What can hang from each mark
q_896: q_587 q_873
q_587: q_226 q_739 q_873 q_896
q_873: q_587 q_739 q_896
q_124: q_739
q_739: q_587
q_226: q_587
q_658: q_587

Each row was made from one small tree. Brackets hold a mark, then the marks that hang from it, in the order of their numbers. Every link used is in the known rows. Write each row's tree.
Known rows
[q_124 [q_739 [q_587 q_226 q_896]]]: [-1.98  1.01 -2.67  1.71 -2.63  2.81  2.52  0.85 -2.15  4.98 -1.10 -3.11
  2.20 -0.35 -0.95 -0.61 -1.09  1.41  1.74  3.20 -1.54 -1.85 -0.95]
[q_124 [q_739 q_587]]: [ 0.66  4.33 -0.41  1.20 -0.39  3.74  0.01  2.31 -3.30  2.51 -1.68  3.11
  2.44 -1.00 -1.00 -1.56 -3.27 -1.04  3.62  0.13 -0.97 -5.56 -0.61]
[q_739 [q_587 q_873 q_896]]: [ 1.68  1.51 -4.18  4.58 -2.34 -1.55 -0.08  0.89 -0.92  3.95 -3.06 -1.98
 -1.01 -5.22  1.25  1.32  0.09 -2.90 -2.42  1.80 -0.32  3.29 -1.70]
[q_226 [q_587 q_739 q_873 q_896]]: [ 4.74 -1.08 -0.99  3.03  0.13 -4.49  1.44 -0.23 -3.64  4.07 -1.42  2.24
 -2.18 -3.71  4.91  2.21  2.46  3.07 -5.22  4.91  1.88  1.45 -3.13]
[q_587 q_739 [q_896 q_873]]: [ 1.88  1.20 -1.77  3.29  2.79  3.22  0.94  2.34 -2.22 -0.53  0.28  1.83
 -1.29  0.74  0.38 -2.05  2.01 -0.14 -4.69  2.69  1.68  2.99  1.97]
[q_873 q_739 q_896]: [ 2.00  3.03  1.74 -3.00  2.00  3.37 -3.27 -0.86  3.85 -6.61 -1.41  0.72
  0.22  1.90  0.38 -1.17 -1.52 -2.82  0.93 -4.90  1.26 -2.35 -1.64]
[q_739 [q_587 q_226 [q_896 q_873]]]: [-1.84  1.86 -4.56  2.45 -2.05  1.68  1.12  3.07 -0.65  3.03 -0.41 -5.92
 -0.30 -0.20 -2.47  0.53 -1.81 -3.15 -1.68  2.62 -1.67  1.62  5.00]
[q_124 [q_739 [q_587 q_226]]]: [-2.33  1.43  0.35 -0.16 -0.04  3.27  1.32  0.83 -1.62  3.67  0.55 -0.32
  3.28  1.67 -2.67 -0.75 -3.27  0.58  5.29  1.68 -2.93 -4.61  0.95]
[q_896 [q_587 q_739]]: [ 0.96  3.14 -0.72  0.75  2.09  3.15  1.91 -0.62 -4.04  0.30  3.76  3.84
  3.39 -0.21 -2.48 -4.00  2.83  1.49 -1.46  0.94 -2.79 -1.78  1.03]
[q_873 [q_739 [q_587 q_226]] q_896]: [ 0.97  1.50 -0.83 -3.33 -1.49  1.86 -2.67  0.54  4.01 -0.34 -0.46 -3.59
  2.11  2.47 -1.77  2.35 -4.09 -2.94  1.46 -1.18  0.62 -4.03  1.15]
[q_658 [q_587 q_226 [q_873 q_739] q_896]]: [-3.10 -6.47  1.53 -0.61 -3.07 -4.45  3.37 -1.76  0.38  1.98 -1.25 -3.79
 -0.94 -0.87  3.21 -0.21  2.83  2.65  2.52  0.59  1.57  3.52 -1.95]
[q_226 q_587]: [ 1.63  5.91 -0.83 -0.84  2.05  0.41 -0.52  0.35 -3.88 -0.74 -0.25 -0.93
 -0.64 -1.15  1.49 -1.13 -2.59 -0.71  0.93 -1.44 -4.32 -4.57 -0.44]
[q_739 q_587]: [ 1.35  6.52 -3.51  1.21  1.16  3.00 -0.98  1.94 -2.68  1.38 -0.65 -1.75
  1.90 -1.62 -1.22 -1.45 -3.09 -3.66  1.72 -0.40 -3.31 -3.45  0.57]
[q_587 q_226 q_873 q_896]: [-2.55 -3.22 -0.72  2.55  1.98 -0.73  2.24 -3.46  2.63 -0.39 -0.26 -4.15
 -1.24 -0.36 -0.20 -0.35  2.91  0.20  1.07  1.15 -3.89  6.39 -1.23]
[q_124 [q_739 [q_587 q_226 q_873 q_896]]]: [-1.81 -3.59 -0.73  3.24 -3.30 -1.22  2.57 -0.45  0.15  6.12 -2.05 -0.25
  0.42 -2.16 -0.35  1.61 -0.14  1.62  1.51  3.92  0.28  1.85 -1.40]
[q_658 [q_587 q_226 q_739 q_873 q_896]]: [ 0.74 -6.14 -1.06  2.01  0.62 -4.46  4.51 -2.14 -2.15  4.53  2.21 -2.19
 -1.08 -0.29  3.58  0.34  4.79  4.00  1.25  4.73  0.69  5.36 -0.35]
[q_124 [q_739 [q_587 q_873]]]: [ 0.50 -0.62  1.65  2.43 -1.07 -0.09 -0.30  1.19 -1.06  3.70 -2.60  6.21
  0.53 -2.81 -0.41  1.01 -2.50 -0.41  2.86  0.76  1.22 -1.92 -0.69]
[q_896 [q_873 q_739]]: [-2.19  0.80  3.50 -1.45  1.57  3.80 -1.40  2.70  0.98 -4.17 -1.82  3.35
 -0.14  2.30 -1.83 -2.36 -1.96 -2.01  0.31 -3.01  1.21 -1.34  2.54]
[q_226 [q_587 q_739]]: [ 4.35  3.99 -0.61 -0.06  3.54 -0.21  0.09  1.00 -5.37  1.67  1.29  2.11
  0.53 -0.18  2.63 -0.44 -1.27  2.38 -1.23  2.58 -1.48 -4.91 -0.54]
[q_587 q_226 q_739 q_896]: [ 0.11 -0.32 -2.27  1.80  4.04  2.56  2.99 -1.51 -1.04  0.96  2.39 -4.28
  1.66  2.45 -0.06 -2.14  3.25  2.81 -1.13  4.16 -3.25  2.14 -1.32]
[q_896 [q_587 q_873]]: [-1.71  0.26  1.00  1.30  0.12 -0.48  1.12 -2.32 -0.56 -0.97  1.51  4.13
  0.26 -3.20 -2.75 -2.22  2.38 -1.09  0.29 -2.13 -3.38  2.36  0.87]
[q_873 [q_587 q_226] q_739 q_896]: [-2.21  0.78  0.39 -3.43  1.43 -0.45 -4.47 -1.32  3.97 -5.79  2.45 -3.16
  1.77  4.09 -2.66  1.82  0.26  0.93 -0.75 -4.25 -0.52 -1.38 -3.45]
[q_124 [q_739 [q_587 q_226 [q_896 q_873]]]]: [-2.78 -0.47 -1.30  1.99 -3.61  2.65  2.09  3.58 -1.55  4.15 -1.11 -0.54
  0.09  0.48 -1.99  0.13 -2.30 -0.03  0.06  3.30  1.02 -0.17  3.70]

Write each row's tree
[ 1.52  0.50 -1.07 -1.88  2.11  2.20  0.59 -3.11  1.89 -1.49  5.91  1.15
  2.18  2.80 -3.24 -0.92  1.95  0.68 -0.62  0.93 -2.38 -0.29  3.20]	[q_873 [q_896 [q_587 q_226 q_739]]]
[ 0.14 -5.25 -0.16  3.22  3.46 -1.07  2.73 -2.80  1.53  1.99  1.10 -1.04
 -0.14  0.74  0.77  0.48  4.26  3.30 -1.44  4.80 -1.42  6.00 -1.44]	[q_587 q_226 q_739 q_873 q_896]
[ 1.14 -3.11  1.39 -0.37 -1.19 -0.83 -1.61 -1.19  4.80  1.85 -0.40  3.11
 -0.41  0.68 -1.54  3.99 -3.01 -1.13  3.74  0.80  1.59 -0.06  1.49]	[q_124 [q_739 [q_587 q_226 [q_873 q_896]]]]
[ 1.06  4.08 -2.85  3.27 -3.02  3.17  1.25  2.12 -4.00  3.82 -2.86  0.05
  1.51 -3.11  0.70 -1.63 -1.14 -0.39 -0.15  1.83  0.50 -2.84 -2.78]	[q_124 [q_739 [q_587 q_896]]]
[-0.98 -1.95 -1.16  2.07  3.26  2.69  2.50  0.98 -0.23  0.26  2.01 -1.74
 -0.48  3.22 -1.06 -0.97  1.99  1.50 -2.91  4.13 -0.72  4.05  3.52]	[q_587 q_226 q_739 [q_896 q_873]]
[ 5.14  1.46  0.35 -1.35  0.82 -3.75 -3.32 -1.56  2.09 -2.18 -0.93  2.46
 -4.23 -2.32  3.11  3.48 -2.20 -2.24 -0.75 -2.18  0.50 -0.21 -0.02]	[q_226 [q_587 [q_873 q_896]]]
[ 0.82 -1.26  1.57  0.41 -3.90 -4.52  0.39 -0.08 -1.17  1.74 -4.86  0.46
 -1.98 -4.45  4.39  1.63  0.40  1.84 -4.16  0.47  2.68 -0.29 -4.54]	[q_226 [q_587 [q_873 q_739] q_896]]
[ 0.55  3.17  1.05 -3.34 -2.25  2.96 -1.65 -1.07  2.32 -4.93  0.98  2.42
  1.42 -0.49 -1.94 -2.23  0.32 -1.91 -1.39 -4.55  0.98 -2.88  0.05]	[q_873 q_739 [q_896 q_587]]
[-0.28  2.09 -0.74  1.91  4.31  0.38 -2.83  3.42 -3.38 -2.64  3.51  4.58
  0.51  2.25 -2.61  0.40  1.48  1.47 -4.69  0.06  0.57 -0.01  0.96]	[q_896 [q_873 [q_587 q_739]]]
[-3.78 -5.50  2.21  0.68 -0.26 -1.23  1.94 -2.44  3.60 -0.19 -2.13 -2.86
 -0.12  0.21  0.21 -0.02  2.35  1.92 -0.22  0.53 -0.44  4.71 -3.08]	[q_587 q_226 [q_873 q_739] q_896]
[-6.91 -1.17  1.90 -1.90  1.17  0.09 -2.72  2.14  0.97 -3.63  2.09 -0.30
  1.65  4.35 -4.52  0.76 -0.22  1.72 -1.33 -2.66 -0.83 -0.33  0.70]	[q_896 [q_873 [q_587 q_226] q_739]]
[ 3.92 -0.54  0.14 -0.98  0.89 -3.47 -1.75 -2.11  1.51 -2.79  0.53  1.62
 -3.96 -1.47  3.44  0.84  0.44 -3.09  3.94 -3.97  1.48  3.01  0.86]	[q_658 [q_587 [q_873 q_896]]]
[-0.54  2.51  0.46 -0.56 -2.19  2.45 -2.32  5.55 -0.71  0.88 -2.67  2.23
  1.17 -0.15 -2.10  0.18 -4.39 -3.75 -1.11 -0.89  2.52 -3.91  3.75]	[q_896 [q_873 [q_739 q_587]]]
[-0.13 -6.07  3.35 -4.05 -0.94 -4.12 -0.63 -2.55  4.74 -1.72  0.52 -0.42
 -1.76  1.69  2.08  1.95  0.05  0.02  5.00 -2.52  2.85  1.56  0.77]	[q_658 [q_587 q_226 [q_873 q_739 q_896]]]
[ 0.31  3.87 -0.12 -2.12  0.72  0.17 -5.92  0.08  1.85 -6.61  0.43  0.63
  0.98  1.45 -1.00  0.89  0.23 -0.51 -2.74 -5.68  1.70 -2.36 -5.14]	[q_873 q_587 q_739 q_896]
[ 4.82  1.70 -2.26  1.04 -0.46 -1.41 -3.83 -0.07  3.34  0.15 -1.38  1.44
 -1.83 -2.69  0.28  3.35 -2.70 -5.64  0.08 -1.49  1.01  0.95  0.88]	[q_739 [q_587 [q_873 q_896]]]
[ 0.07  2.15  0.58 -0.78 -4.13 -0.40 -0.27  3.81 -2.84 -0.08 -3.94  0.07
 -2.40 -1.51  2.63  0.27 -1.76  0.07 -5.34  0.07  3.25 -2.44  0.69]	[q_226 [q_587 [q_896 [q_873 q_739]]]]
[-1.77  0.58 -4.13  2.91  3.08 -0.81  0.40 -0.76 -2.98  0.77  3.91 -4.63
  2.54  2.08 -0.88 -0.08  4.95  4.76 -4.63  2.89 -2.95  2.38 -4.57]	[q_873 [q_587 q_226 q_739 q_896]]
[ 1.04 -3.57  0.36 -2.16  1.31 -3.88 -0.39 -3.58  3.42 -1.44  2.39 -1.82
 -3.24  1.30  1.65  1.62  0.20 -1.46  6.15 -2.36 -0.95  3.85  2.13]	[q_658 [q_587 q_226 [q_873 q_896]]]
[ 1.97 -1.89  3.78 -1.53  1.18 -0.48 -3.59 -2.04  6.11 -5.12 -2.42  3.99
 -1.59  0.09  0.79  1.07 -0.50 -2.29  0.57 -3.89  3.48  1.21 -1.81]	[q_587 [q_873 q_739 q_896]]
[-6.46 -1.58  3.39 -2.85 -1.96  2.90  1.59  0.56  1.29 -1.80  2.53  1.84
  2.04  2.61 -5.76 -2.16 -0.29  0.03  0.07 -1.51 -1.31 -0.74  5.86]	[q_896 [q_587 q_226] [q_873 q_739]]
[ 0.90 -1.31 -3.00  0.70  1.37 -0.66  4.61 -1.07 -4.27  3.72  3.10 -5.31
  0.67  1.24  2.98 -2.19  3.74  3.68  1.55  3.88 -1.16  1.61 -0.33]	[q_658 [q_587 q_226 q_739 q_896]]
[-3.99  1.72  1.52 -0.60  0.59  0.59 -3.89  3.90 -0.99 -4.52 -0.18  2.81
  0.88  1.58 -2.96 -0.15 -0.13  0.28 -3.38 -4.13  1.45 -1.40 -0.85]	[q_896 [q_873 q_587 q_739]]
[ 4.63  3.82 -2.97  1.92  0.78 -0.66  1.57  0.81 -6.03  2.79 -0.44 -0.95
 -0.44 -2.15  4.40 -0.49  1.22  2.65 -5.02  4.32 -0.01 -2.35 -2.72]	[q_226 [q_587 q_739 q_896]]
[-0.84 -4.80  4.29 -3.03  1.76 -0.88 -2.31 -3.26  8.02 -4.22 -0.36  0.59
 -1.03  2.72 -1.12  2.13 -0.73 -0.89  2.33 -2.56  1.03  2.58 -0.34]	[q_587 q_226 [q_873 q_739 q_896]]
[ 0.03 -2.66 -2.01  0.97  0.43 -0.56  4.13  1.71 -3.65  2.80  3.04 -2.53
 -1.42  2.24  1.54 -1.20  2.43  2.25 -0.10  3.98  1.35  3.22  4.70]	[q_658 [q_587 q_226 q_739 [q_896 q_873]]]
[ 3.80 -0.82  3.57 -3.24 -1.74 -3.90 -3.72 -0.70  3.05 -2.45 -3.14  3.82
 -3.07 -1.76  3.33  3.86 -2.81 -0.82 -1.32 -2.39  4.06 -2.15 -1.90]	[q_226 [q_587 [q_873 q_739 q_896]]]
[-3.29 -6.33  4.00 -2.47 -0.41 -3.74  1.86 -1.90  0.92  1.01  0.36 -0.37
 -0.03  1.33  1.17 -0.02  0.44  1.90  6.29 -0.94  0.13  0.93 -0.01]	[q_658 [q_587 q_226 [q_873 q_739]]]
[-2.19  0.19  1.65 -4.18 -1.68  2.38 -0.08 -2.84  4.14 -3.88  2.69 -0.79
  2.21  2.08 -3.90 -1.41  0.18 -0.58  0.49 -3.43 -1.37 -1.90  1.73]	[q_873 q_739 [q_896 [q_587 q_226]]]
[-1.74  0.83 -3.35  0.27 -0.01 -0.09  3.95 -1.56 -3.01  1.29  1.89 -8.27
 -0.50  0.16  2.00 -3.15  2.14  0.80  3.91 -0.15 -4.06  2.00 -0.11]	[q_658 [q_587 q_226 q_896]]
[-2.72 -2.04  3.88 -0.35 -2.45 -0.73  0.56 -1.48  0.74 -1.19 -0.41  5.53
  1.81 -2.69 -2.12 -1.99  1.95  0.48 -0.65 -2.56  0.38  0.26 -0.53]	[q_896 [q_587 [q_873 q_739]]]
[ 0.09  2.07 -2.78  1.25 -1.28  0.21  1.97  2.28 -4.24 -0.27 -0.25 -2.24
 -3.36 -1.70  2.39 -2.72  1.22 -1.95  0.28 -1.22  1.00  2.79  3.10]	[q_658 [q_587 [q_896 q_873]]]
[ 3.83  4.45 -1.33 -2.05 -2.08  2.35 -3.88  1.84  2.27 -1.01 -2.29 -0.29
  1.26 -0.44 -0.06  1.35 -3.99 -4.52 -0.49 -2.41  3.03 -4.88 -0.47]	[q_873 [q_739 q_587] q_896]
[ 0.41 -1.12  4.05 -1.67 -1.15 -3.82 -1.09  0.06 -0.37  0.33 -3.13  3.62
 -1.04 -2.64  2.59  1.77 -1.97  1.12 -0.29 -0.73  1.34 -2.99 -2.13]	[q_226 [q_587 [q_873 q_739]]]
